Each row was made from one small tree. The marks that hang from a mark follow it in brackets, in alphabetical order. Every link used is in the known rows. Write each row's tree.
Known rows
vugut(kiripen mitonir pazi(feso(zetamu(koti)))): 1.92 2.17 -1.86 -0.94 0.14 -2.23 0.66 1.70 -0.66 -1.66 -1.95 -2.28 0.09
 -0.40 -0.30 -1.62 -0.07 -2.48 3.18 -0.83 -0.29 -1.20 2.99 1.23 -0.31
kiripen(vugut(mitonir pazi(feso(zetamu)))): 0.69 1.51 -1.41 -1.31 0.23 -2.35 1.70 -0.33 -0.01 -2.30 -2.11 -2.07
 -0.25 0.51 0.27 -0.58 -0.29 -2.14 1.64 -0.81 1.21 -0.62 2.59 2.65 0.58
pazi(feso(mitonir(zetamu)) vugut(kiripen)): -0.35 0.79 -1.44 -0.88 -0.54 -1.75 1.52 -1.24 -0.40 -1.84 0.11 -1.90
 -1.07 -0.62 -0.22 -0.98 3.67 -2.09 1.23 -1.17 -2.10 -0.68 2.18 0.71
 0.41
zetamu(mitonir(feso(setu) koti vugut(pazi))): 1.53 0.40 0.67 -0.73 1.53 -1.36 1.55 1.26 0.62 -1.58 -5.08 -1.62 -2.66
 0.03 0.37 -0.31 0.41 -0.26 2.00 -0.80 1.44 -1.08 -0.01 3.80 -0.06
koti(mitonir(vugut(kiripen) zetamu(feso(setu)))): -0.34 0.30 -1.25 -0.62 -0.09 -1.99 1.13 0.64 -0.24 -0.18 -0.96 -1.35
 -4.96 0.99 0.80 -1.13 2.86 -1.00 -0.36 -0.77 -2.21 -0.38 0.69 2.88 1.19
mitonir(koti): -0.21 0.01 1.28 -0.11 0.26 0.11 0.45 0.97 0.51 -0.43 -2.93 0.25 -0.28
 -0.53 0.40 0.46 0.32 0.33 0.71 0.32 0.72 -0.38 -0.81 0.02 -0.24
pazi(feso(zetamu(koti)) vugut): 1.12 1.87 0.11 -0.36 0.96 -1.60 -0.35 0.32 1.37 -1.79 0.15 -1.74 0.63
 -0.26 -0.87 -0.32 1.20 -1.01 0.85 -0.90 0.58 0.40 1.41 -0.72 -0.77
zetamu(koti mitonir(feso(setu) vugut)): 2.32 0.83 1.06 -0.40 2.69 -1.24 0.86 1.48 0.79 -0.63 -0.70 -2.45 -2.03
 0.62 -0.48 -0.06 0.94 0.12 0.48 -0.17 -0.09 -0.82 0.26 2.17 0.01
setu(feso(mitonir(koti vugut(kiripen)) zetamu)): 0.89 -0.92 -0.75 0.01 0.48 -1.26 0.02 0.43 -0.59 -2.00 -3.57 -1.19 -1.32
 -0.47 0.38 1.05 2.12 -0.52 1.24 -0.46 -1.04 0.34 2.02 0.65 1.23
vugut(pazi): -0.02 0.33 -0.65 -0.29 -0.46 -0.22 0.16 -0.12 -0.14 -0.36 -1.32 -0.08
 -0.34 0.12 0.18 -1.08 -1.01 -0.61 0.90 -0.46 0.93 -0.05 0.06 1.28 -0.14
feso(setu zetamu(mitonir(koti vugut(pazi)))): 1.75 0.03 -0.12 -0.37 0.37 -1.69 0.54 1.47 0.96 -1.61 -4.95 -1.11 -2.75
 0.31 -0.64 -1.02 -0.04 -0.18 1.93 -1.24 -0.10 0.46 0.63 2.31 -0.06
pazi(feso(mitonir(koti) setu) vugut(kiripen)): 0.86 -0.07 0.63 -0.11 0.18 -3.06 0.40 0.86 0.66 -2.64 -3.22 -0.82 -2.82
 -1.09 0.40 0.44 3.01 -1.20 1.85 -1.65 -1.20 -0.68 1.40 1.22 -0.15
vugut(kiripen pazi(feso(setu))): 1.14 0.67 -1.50 -0.35 -0.46 -2.52 -0.07 1.17 -0.43 -1.17 -1.80 -0.89
 -2.57 -0.25 0.20 -1.08 0.29 -1.57 1.21 -1.78 -0.28 -1.00 2.39 1.57
 -0.40
vugut(mitonir): 0.60 -0.03 -0.56 -0.35 0.19 -0.42 0.61 0.06 -0.52 -0.65 -0.42 -0.59 0.00
 -0.56 0.56 -0.18 -0.23 -0.34 0.83 0.01 -0.45 -0.53 0.12 1.41 0.12
koti(mitonir(feso(setu) vugut(kiripen) zetamu)): 0.49 -0.06 -2.33 -1.27 0.40 -1.86 1.74 0.15 -0.52 -0.52 -2.34 -1.79
 -4.37 0.93 1.01 -1.25 2.94 -0.21 0.72 0.39 -1.78 -1.10 1.14 2.60 1.87
kiripen(vugut(mitonir(feso(setu) koti zetamu) pazi)): -0.21 0.50 -1.63 -2.35 1.57 -1.52 2.31 0.09 0.30 -1.72 -6.40 -2.14 -3.40
 0.50 1.55 -0.68 1.23 -0.25 1.59 0.36 1.71 -2.68 0.40 5.12 0.48
feso(mitonir(vugut(pazi)) setu zetamu(koti)): 1.50 -0.27 -1.38 -0.29 0.37 -1.78 -0.86 0.84 1.18 -1.86 -2.89 -1.75
 -2.57 1.24 -0.35 -1.67 0.25 -0.47 1.07 -0.70 -1.17 0.70 0.75 1.84 0.51
feso(mitonir(vugut(kiripen pazi)) setu zetamu(koti)): 2.02 -0.18 -1.82 -0.26 -0.02 -2.35 -0.72 1.17 0.32 -1.45 -3.20 -1.58
 -3.24 1.14 -0.52 -2.03 0.91 -0.77 1.75 -0.75 -1.98 0.42 2.01 1.80 0.82
kiripen(vugut): -0.28 0.34 0.89 -0.32 0.63 -0.59 1.13 -0.73 0.14 -0.16 -0.61 -0.37 -0.78
 1.00 0.02 0.37 0.13 0.10 -0.70 0.52 0.64 0.13 0.45 1.07 0.96
vugut(kiripen mitonir): 1.11 0.13 -0.94 -0.40 -0.28 -1.06 0.72 0.40 -1.49 -0.31 -0.76 -0.51
 -0.63 -0.63 0.40 -0.59 0.23 -0.61 1.56 0.11 -1.27 -0.83 1.43 1.46 0.54
vugut(mitonir(koti)): 0.51 0.05 0.69 -0.45 0.49 -0.30 1.05 1.05 -0.03 -1.07 -3.41 -0.37 -0.15
 -0.99 0.96 0.35 0.02 -0.02 1.63 0.36 0.22 -0.94 -0.76 1.43 -0.07
vugut(kiripen mitonir(feso) pazi): 1.03 0.71 -2.10 -1.16 0.16 -1.39 1.30 0.26 -1.62 -0.92 -2.40 -1.20 -0.52
 -0.36 0.99 -0.96 -0.08 -1.49 3.01 -0.17 0.95 -1.99 1.84 3.34 0.38
kiripen(vugut(mitonir(feso koti zetamu) pazi)): -0.80 1.25 -0.90 -2.41 1.33 -0.57 3.25 -0.46 -0.19 -1.59 -5.95 -2.16
 -1.40 0.36 1.48 -0.74 0.99 -0.82 2.05 1.01 2.40 -2.46 0.28 4.45 0.71

Write each row's tree
-0.18 0.23 -0.63 -0.75 0.38 -2.83 1.16 0.90 1.55 -3.03 -4.75 -1.56 -2.39
 0.82 0.22 0.53 1.37 -1.64 1.62 -1.30 0.68 -0.65 1.86 2.00 0.32 : kiripen(vugut(pazi(feso(mitonir(koti) setu zetamu))))
2.39 0.98 -0.18 -0.26 0.21 -2.84 1.37 1.03 -0.60 -1.51 -1.79 -2.07 -3.08
 -0.08 -0.49 -1.38 0.57 -1.91 1.43 -2.18 -1.14 -0.43 2.54 2.82 0.19 : zetamu(mitonir(vugut(kiripen pazi(feso(setu)))))
0.89 0.43 -1.53 -1.13 0.56 -1.61 0.82 1.37 -0.66 -1.27 -4.17 -0.97 -0.09
 -0.45 0.60 0.40 1.52 -0.55 3.43 0.47 0.30 -1.88 2.02 1.34 0.44 : vugut(kiripen mitonir(feso(zetamu) koti))
0.80 0.26 -1.51 0.08 1.10 -0.59 0.41 0.14 -0.43 -0.33 1.97 -1.51 0.76
 -0.50 -1.01 1.17 0.38 -0.80 0.44 -1.29 -0.07 0.25 2.06 -0.33 -0.47 : setu(feso(zetamu(mitonir)))
-0.84 0.15 -0.78 -0.69 0.35 -1.30 1.09 0.25 0.63 -0.51 -0.66 -1.48 -4.22
 1.16 1.00 -0.67 2.27 -0.63 -1.09 -0.78 -1.35 -0.07 -0.64 2.87 0.68 : koti(mitonir(vugut zetamu(feso(setu))))
0.89 1.68 -1.38 -1.71 0.85 -0.42 1.31 0.12 -0.72 -0.35 -3.56 -2.45 -1.84
 0.78 0.19 -2.56 1.30 -0.76 1.59 0.77 0.48 -1.37 1.19 2.64 0.71 : mitonir(feso vugut(kiripen pazi) zetamu(koti))
-0.28 1.38 -0.18 -1.35 2.04 -1.40 1.08 0.55 0.74 -0.40 -0.57 -2.49 -3.36
 1.25 0.54 -0.41 1.66 -0.62 -0.99 -0.15 -0.33 -1.71 0.34 3.72 -0.22 : kiripen(vugut(mitonir(zetamu(feso(setu) koti))))
0.56 1.29 -0.82 -0.94 0.62 -1.42 -0.15 1.05 0.07 -0.17 -2.60 -1.81 -4.59
 1.12 0.18 -2.52 1.43 -1.01 0.08 -0.99 -0.69 -0.93 0.91 3.65 -0.34 : mitonir(vugut(kiripen pazi) zetamu(feso(setu) koti))
0.31 1.67 -2.26 -1.98 1.33 0.01 1.59 0.24 -0.37 -0.79 -2.30 -2.77 -0.22
 -0.01 0.68 -1.89 0.38 -1.16 2.14 0.50 1.08 -2.39 0.34 3.07 -0.39 : vugut(mitonir(feso zetamu(koti)) pazi)
-0.11 1.61 0.51 -0.80 0.30 -1.45 1.84 -0.44 0.23 -1.43 -1.52 -1.30 -0.61
 0.48 0.28 -0.19 -0.35 -1.71 0.30 -0.79 1.94 -0.51 1.40 2.06 0.34 : kiripen(vugut(pazi(feso)))
-0.19 0.53 -0.54 -1.05 -0.06 -1.54 0.32 1.18 0.11 -0.82 -5.72 -0.93
 -4.99 0.45 0.83 -1.63 1.88 -0.77 0.70 -1.22 -0.11 -1.10 0.57 4.04 -0.16 : mitonir(koti vugut(kiripen pazi) zetamu(feso(setu)))
0.11 -0.31 -1.21 -0.40 0.85 -1.56 0.98 0.84 0.44 -0.46 -0.52 -0.82 -2.06
 0.47 1.07 0.56 1.02 -0.31 0.68 0.09 0.08 -1.05 -0.07 1.51 0.57 : koti(mitonir(feso(setu)))
0.57 0.58 -0.71 -1.42 0.90 -1.86 1.04 0.33 0.83 -2.63 -3.86 -2.06 -2.75
 -1.51 0.98 -0.66 2.54 -0.63 1.14 -1.25 -0.56 -1.36 0.21 2.56 -0.68 : pazi(feso(setu) vugut(mitonir(koti zetamu)))
1.59 0.43 -1.49 -0.22 0.91 -0.91 0.73 -0.41 -0.54 -1.25 -0.81 -2.00
 -0.46 -0.15 -0.56 -0.33 -0.56 -1.09 0.79 -1.62 0.67 0.91 1.88 2.04 0.15 : setu(feso(zetamu(mitonir(vugut(pazi)))))
1.56 0.02 -2.79 -1.12 0.36 -2.31 0.44 0.74 -1.21 -1.02 -2.89 -1.31 -2.48
 -0.21 1.09 -1.10 0.16 -0.99 2.48 -0.63 0.26 -2.13 2.00 3.99 0.10 : vugut(kiripen mitonir(feso(setu)) pazi)
-0.25 0.30 0.53 0.30 1.26 -1.24 -0.77 1.58 1.30 -0.55 1.02 -1.08 -2.00
 0.76 0.10 0.75 1.48 -1.06 -0.27 -1.09 -0.72 -0.89 -0.28 1.34 -1.02 : zetamu(feso(mitonir setu) koti)
0.71 0.47 2.46 0.13 1.46 -1.43 0.80 1.89 1.11 -0.88 -2.41 -0.90 -3.06
 0.16 0.05 0.91 1.30 -0.38 0.09 -1.55 0.04 -0.32 -0.68 2.87 -0.60 : zetamu(feso(setu) mitonir(koti vugut))
2.15 0.87 -3.30 -1.23 0.94 -2.56 -0.28 1.76 -0.35 -1.04 -2.98 -1.99
 -1.87 0.31 0.15 -1.40 0.23 -0.92 3.11 -0.35 -0.02 -1.90 2.65 2.83 -0.23 : vugut(kiripen mitonir(feso(setu zetamu(koti))) pazi)
0.26 0.95 1.32 -0.42 1.54 -0.17 2.16 1.36 0.36 -0.47 -1.93 -1.01 0.55
 -0.50 -0.13 1.28 1.14 -0.48 2.02 0.13 1.43 -1.58 -0.02 0.91 -0.45 : zetamu(mitonir(feso koti))
-0.15 0.34 -1.38 -1.17 -0.50 0.26 0.78 -1.16 -0.25 -0.70 -2.90 -1.29
 -1.76 0.62 0.27 -2.60 0.33 -0.38 0.20 -0.09 -0.06 0.23 -0.07 2.42 0.70 : mitonir(vugut(pazi) zetamu)
1.50 1.26 -1.20 -1.13 1.70 -1.44 0.33 0.04 0.56 -1.67 -0.96 -2.14 0.82
 -0.32 0.06 -0.41 0.98 -0.41 2.15 0.25 1.11 -0.77 0.96 1.64 -0.29 : pazi(vugut(mitonir(feso(zetamu(koti)))))
